Known rows, with every way that one mark hangs from another:
nerus{nakami vogosam}: -.02, .06, -.13, .05, .23, .56, -.08, .14, -.17, -.25, -.03, .07, -.10, .12, .16, -.15, .01, -.15, .03, .15, .02, .26, .40
potafa{nerus{vogosam vudu{gozut}}}: -.06, .08, -.21, .49, .14, .30, -.07, .22, -.25, .12, -.06, .08, -.12, .18, .74, -.02, -.11, .06, .10, .20, .11, .25, .74
tigil{gidimi{nakami potafa} mari}: .04, -.13, .05, -.31, -.03, -.11, -.30, .01, .24, .21, .12, -.08, .01, .14, -.48, .34, .21, .14, .19, -.13, -.04, -.04, -.43
mekud{gidimi{feram nakami potafa{nerus{vudu}}}}: .07, -.32, .09, -.15, .10, -.31, .06, -.27, -.08, .25, .07, .24, -.14, -.09, -.11, -.28, -.21, .34, -.23, -.06, .28, -.16, -.10
potafa{nerus{nakami vogosam vudu}}: -.01, .12, -.24, .22, .43, .48, -.02, .21, -.23, -.08, -.18, .02, -.25, .12, .53, -.22, -.17, -.08, .03, .13, .10, .29, .54
potafa{nerus{nakami vogosam vudu{gozut}}}: -.04, .13, -.33, .45, .29, .47, -.11, .22, -.32, -.04, -.06, .01, -.23, .17, .67, -.10, -.23, -.01, .09, .19, .16, .44, .82
potafa{nerus{nakami vudu{gozut}}}: -.10, .05, -.29, .61, .16, .32, -.08, .20, -.21, .03, -.01, -.06, -.10, .21, .57, .09, -.17, -.05, .16, .05, .15, .39, .70
nerus{nakami vogosam vudu{gozut}}: -.05, .04, -.28, .47, .17, .57, -.17, .25, -.23, -.14, .11, .12, -.19, .23, .45, -.04, -.03, .01, .25, .20, .29, .54, .85
potafa{nerus{vudu{gozut}}}: -.13, .00, -.17, .66, .03, .16, -.02, .18, -.17, .16, -.01, -.02, .00, .22, .62, .19, -.05, .02, .17, .04, .09, .18, .62
gidimi{feram potafa{nerus{nakami vudu}}}: .09, .03, .04, .06, .21, .02, .00, -.03, -.17, -.03, -.12, -.06, -.20, -.04, .19, -.24, -.16, .15, -.14, .04, .08, .16, .33
tigil{gidimi mari}: -.14, .09, .06, .13, -.10, .11, -.16, .17, .27, .00, -.03, -.18, .13, .28, -.20, .38, .45, -.04, .33, -.11, -.22, -.01, -.14
gidimi{nakami{nerus} potafa}: .00, -.11, .00, -.16, .04, .00, -.05, -.05, -.20, .10, .15, .14, -.29, -.18, -.08, .26, -.18, -.05, -.12, -.05, .08, .06, -.12
taru{gidimi{potafa{nerus{vogosam}} tigil}}: .20, .20, .02, -.24, -.03, .01, .10, .00, .23, .07, -.30, -.10, .23, -.17, .28, -.30, -.10, .03, -.12, .14, -.13, -.26, -.06
potafa{nerus}: -.10, .04, -.02, .25, .08, .10, .06, .06, -.08, .05, -.15, -.08, .11, .09, .33, .06, -.03, -.13, -.06, -.01, -.18, -.10, .17
taru{gidimi{feram}}: -.08, .00, .17, .09, -.25, -.03, .16, .15, .06, -.18, -.07, .02, .26, .04, .01, -.20, .38, .12, -.12, .01, -.15, -.24, .12
nakami{nerus{vogosam vudu{gozut}}}: -.10, .14, -.19, .54, .06, .41, -.02, .26, -.35, -.01, .08, .19, -.38, .04, .59, .20, -.04, -.02, .17, .17, .19, .45, .70
gidimi{feram nakami{nerus{vogosam}} tigil{mari}}: -.03, .19, -.06, -.22, -.10, -.21, .15, -.01, -.16, -.30, .14, .06, -.10, -.16, -.26, -.01, -.10, -.25, -.08, -.01, -.07, .02, -.35
taru{gidimi{potafa tigil}}: .10, .02, .11, -.11, -.28, -.04, .09, -.02, .37, .05, -.10, -.09, .35, -.09, -.06, -.05, .19, .03, .12, -.01, -.01, -.19, -.18
taru{gidimi}: -.09, .01, .02, .15, -.16, .18, .08, .22, .13, -.04, -.10, -.02, .24, .13, .11, -.01, .35, .02, .08, -.03, -.09, -.16, .10
gidimi{feram nakami{nerus} potafa tigil}: .02, -.09, .16, -.24, -.20, -.37, .17, -.26, -.09, -.01, .16, .09, -.05, -.40, -.27, .04, -.21, -.07, -.21, -.06, .03, -.11, -.33
tigil{mari}: -.11, .14, -.03, .19, -.07, .14, -.05, .18, .02, -.16, .06, -.09, .12, .31, -.12, .25, .34, -.16, .23, -.09, -.07, .07, -.04
gidimi{potafa{nerus{vogosam vudu}} tigil}: .15, .08, -.03, -.01, .14, .07, .04, -.06, .07, .15, -.21, -.03, -.01, -.08, .42, -.16, -.22, -.01, .07, .13, .10, .04, .16
nakami{nerus{vogosam}}: -.07, .17, -.02, .14, .13, .37, .07, .16, -.27, -.15, -.04, .13, -.27, -.07, .30, .10, -.03, -.18, -.06, .12, -.08, .14, .27

Rows:
-.18, -.17, .12, -.04, -.09, -.19, .06, -.03, -.10, .06, .04, .09, -.16, -.19, -.17, .18, .06, .07, -.15, -.08, -.18, -.13, -.12
tigil{gidimi{feram nakami{nerus}}}
.02, -.13, .22, -.38, -.13, -.34, -.22, -.08, .17, .07, .15, -.05, .01, .04, -.60, .15, .24, .25, .00, -.11, -.10, -.13, -.44
tigil{gidimi{feram nakami potafa} mari}
.12, .22, -.18, .04, .13, .03, -.03, .01, .18, -.01, -.11, -.29, -.02, .09, .02, .06, -.13, -.16, .28, -.06, .10, .24, -.13
gidimi{potafa{nerus{nakami vudu}} tigil{mari}}
.06, -.05, .14, -.38, -.01, -.44, -.16, -.09, .09, .19, .00, -.14, .00, -.02, -.34, .08, .03, .23, -.16, -.10, -.22, -.24, -.44
tigil{gidimi{feram nakami potafa{nerus}} mari}
-.10, -.04, -.12, -.04, -.16, -.15, .02, -.02, .17, -.07, .17, -.06, .27, .15, -.34, .23, .11, -.26, .27, -.13, .04, -.05, -.44
gidimi{nakami tigil{mari}}
.11, -.34, .21, -.32, -.24, -.37, .11, -.47, .19, .05, .20, .23, .20, -.23, -.57, -.20, -.09, .13, -.15, -.06, .23, -.26, -.47
mekud{gidimi{feram nakami potafa tigil}}
.14, .05, .10, -.10, -.24, -.06, .00, -.25, .41, -.02, .10, -.02, .19, .04, -.50, .12, .16, -.09, .22, -.10, .14, -.08, -.52
mekud{gidimi{potafa tigil{mari}}}
-.19, -.02, -.01, .03, -.04, -.25, -.01, .17, -.03, .04, .09, .01, -.30, .03, -.23, .30, .22, .10, .16, -.15, -.03, .09, -.22
tigil{gidimi{feram nakami{nerus{vudu}}} mari}
.01, .15, -.18, .08, .36, .45, -.02, .14, -.22, -.18, -.17, -.03, -.13, .08, .40, -.21, -.20, -.20, -.13, .14, -.11, .15, .38
potafa{nerus{nakami vogosam}}
.10, -.27, .04, -.23, .12, -.10, -.03, -.25, .01, .29, .06, .18, -.05, -.07, -.15, -.06, -.29, .14, -.22, -.05, .15, -.23, -.27
mekud{gidimi{nakami potafa{nerus}}}
-.03, .02, -.20, .21, .31, .58, -.08, .22, -.17, -.18, -.03, .12, -.22, .20, .29, -.15, .03, -.05, .19, .13, .22, .42, .54
nerus{nakami vogosam vudu}
.00, -.32, .26, -.32, -.09, -.28, -.15, -.17, .11, .17, .08, .09, .04, -.10, -.37, .02, .13, .32, -.12, -.04, -.06, -.19, -.17
tigil{gidimi{feram nakami potafa}}
-.05, -.12, .05, -.13, -.29, -.38, .14, -.26, .20, -.16, .24, .10, .28, .02, -.65, -.08, .12, -.06, .03, -.16, .14, -.21, -.62
mekud{gidimi{feram nakami tigil{mari}}}
-.08, -.05, .03, -.11, -.26, -.36, .11, -.08, .09, -.20, .20, -.05, .31, .06, -.45, .04, .13, -.17, .06, -.12, -.01, -.13, -.42
gidimi{feram nakami tigil{mari}}
.14, .12, .09, -.17, .02, -.03, .07, .05, -.01, -.09, -.19, -.14, .03, -.13, .06, -.36, -.04, .18, -.34, .03, -.19, -.15, .10
taru{gidimi{feram potafa{nerus{nakami}}}}
-.11, -.21, .08, -.05, -.23, -.30, .16, -.20, .02, -.11, .13, .08, .31, -.11, -.24, -.08, .01, -.10, -.08, -.05, .03, -.19, -.18
gidimi{feram nakami tigil}
.01, .03, .01, -.26, -.02, -.13, -.20, .04, .10, .17, .12, -.05, -.29, -.06, -.39, .50, .06, .04, .10, -.15, -.11, .05, -.48
tigil{gidimi{nakami{nerus} potafa} mari}
.11, .00, .27, -.16, -.38, -.28, .18, -.11, .30, -.07, -.09, -.06, .38, -.18, -.18, -.22, .23, .12, -.09, .03, -.07, -.30, -.19
taru{gidimi{feram potafa tigil}}
-.10, .03, -.21, .36, .30, .33, .02, .16, -.13, -.01, -.16, -.08, -.13, .16, .43, -.02, -.11, -.11, .11, .00, .09, .23, .43
potafa{nerus{nakami vudu}}
.11, .04, .08, -.33, -.14, -.55, .06, -.20, .07, .01, .06, -.16, .19, -.11, -.34, -.06, -.16, -.05, -.16, -.09, -.10, -.23, -.53
gidimi{feram nakami potafa{nerus} tigil{mari}}
.12, .06, .11, -.07, .14, .01, .00, -.10, -.18, -.12, -.10, -.09, -.05, -.12, .05, -.20, -.18, .03, -.31, .04, -.12, .00, .16
gidimi{feram potafa{nerus{nakami}}}
.17, .16, -.06, -.11, -.03, .05, .10, -.02, .25, .02, -.24, -.25, .20, -.15, .12, -.23, -.14, -.06, -.04, .01, -.11, -.14, -.12
taru{gidimi{potafa{nerus{nakami}} tigil}}
-.04, -.13, .21, .14, -.32, -.15, .25, -.31, .22, -.15, .04, .13, .33, -.10, -.28, -.17, .14, -.06, -.04, -.04, .06, -.24, -.20
mekud{gidimi{feram tigil}}
.04, -.03, .17, -.03, .05, .01, -.13, -.06, .19, .31, -.23, -.16, .03, -.03, .15, .18, .04, .15, -.05, -.01, -.26, -.18, -.02
tigil{gidimi{potafa{nerus}}}
-.11, .11, -.11, .27, .19, .40, .07, .23, -.27, -.06, -.05, .19, -.41, -.01, .46, .09, .00, -.09, .11, .10, .12, .30, .42
nakami{nerus{vogosam vudu}}
.14, -.05, -.04, -.35, .13, -.11, -.01, -.18, -.01, .15, -.06, .05, .06, -.19, .11, -.17, -.39, -.04, -.15, .10, .01, -.16, -.16
gidimi{nakami potafa{nerus{vogosam}} tigil}
.08, -.04, .13, -.37, .09, -.08, -.01, -.06, -.39, -.07, .14, .27, -.38, -.30, -.10, -.14, -.22, .11, -.35, .09, .02, .04, .00
gidimi{feram nakami{nerus{vogosam}} potafa}
.11, .23, .02, -.06, -.09, -.18, .00, -.09, .22, .04, -.09, -.28, .22, .03, -.08, .15, -.03, -.19, .11, -.06, -.14, -.11, -.35
gidimi{potafa{nerus} tigil{mari}}
-.14, -.13, .09, -.15, -.14, -.26, -.12, .03, .10, -.02, .12, -.03, .11, .16, -.47, .15, .35, .12, .07, -.14, -.16, -.15, -.34
tigil{gidimi{feram nakami} mari}
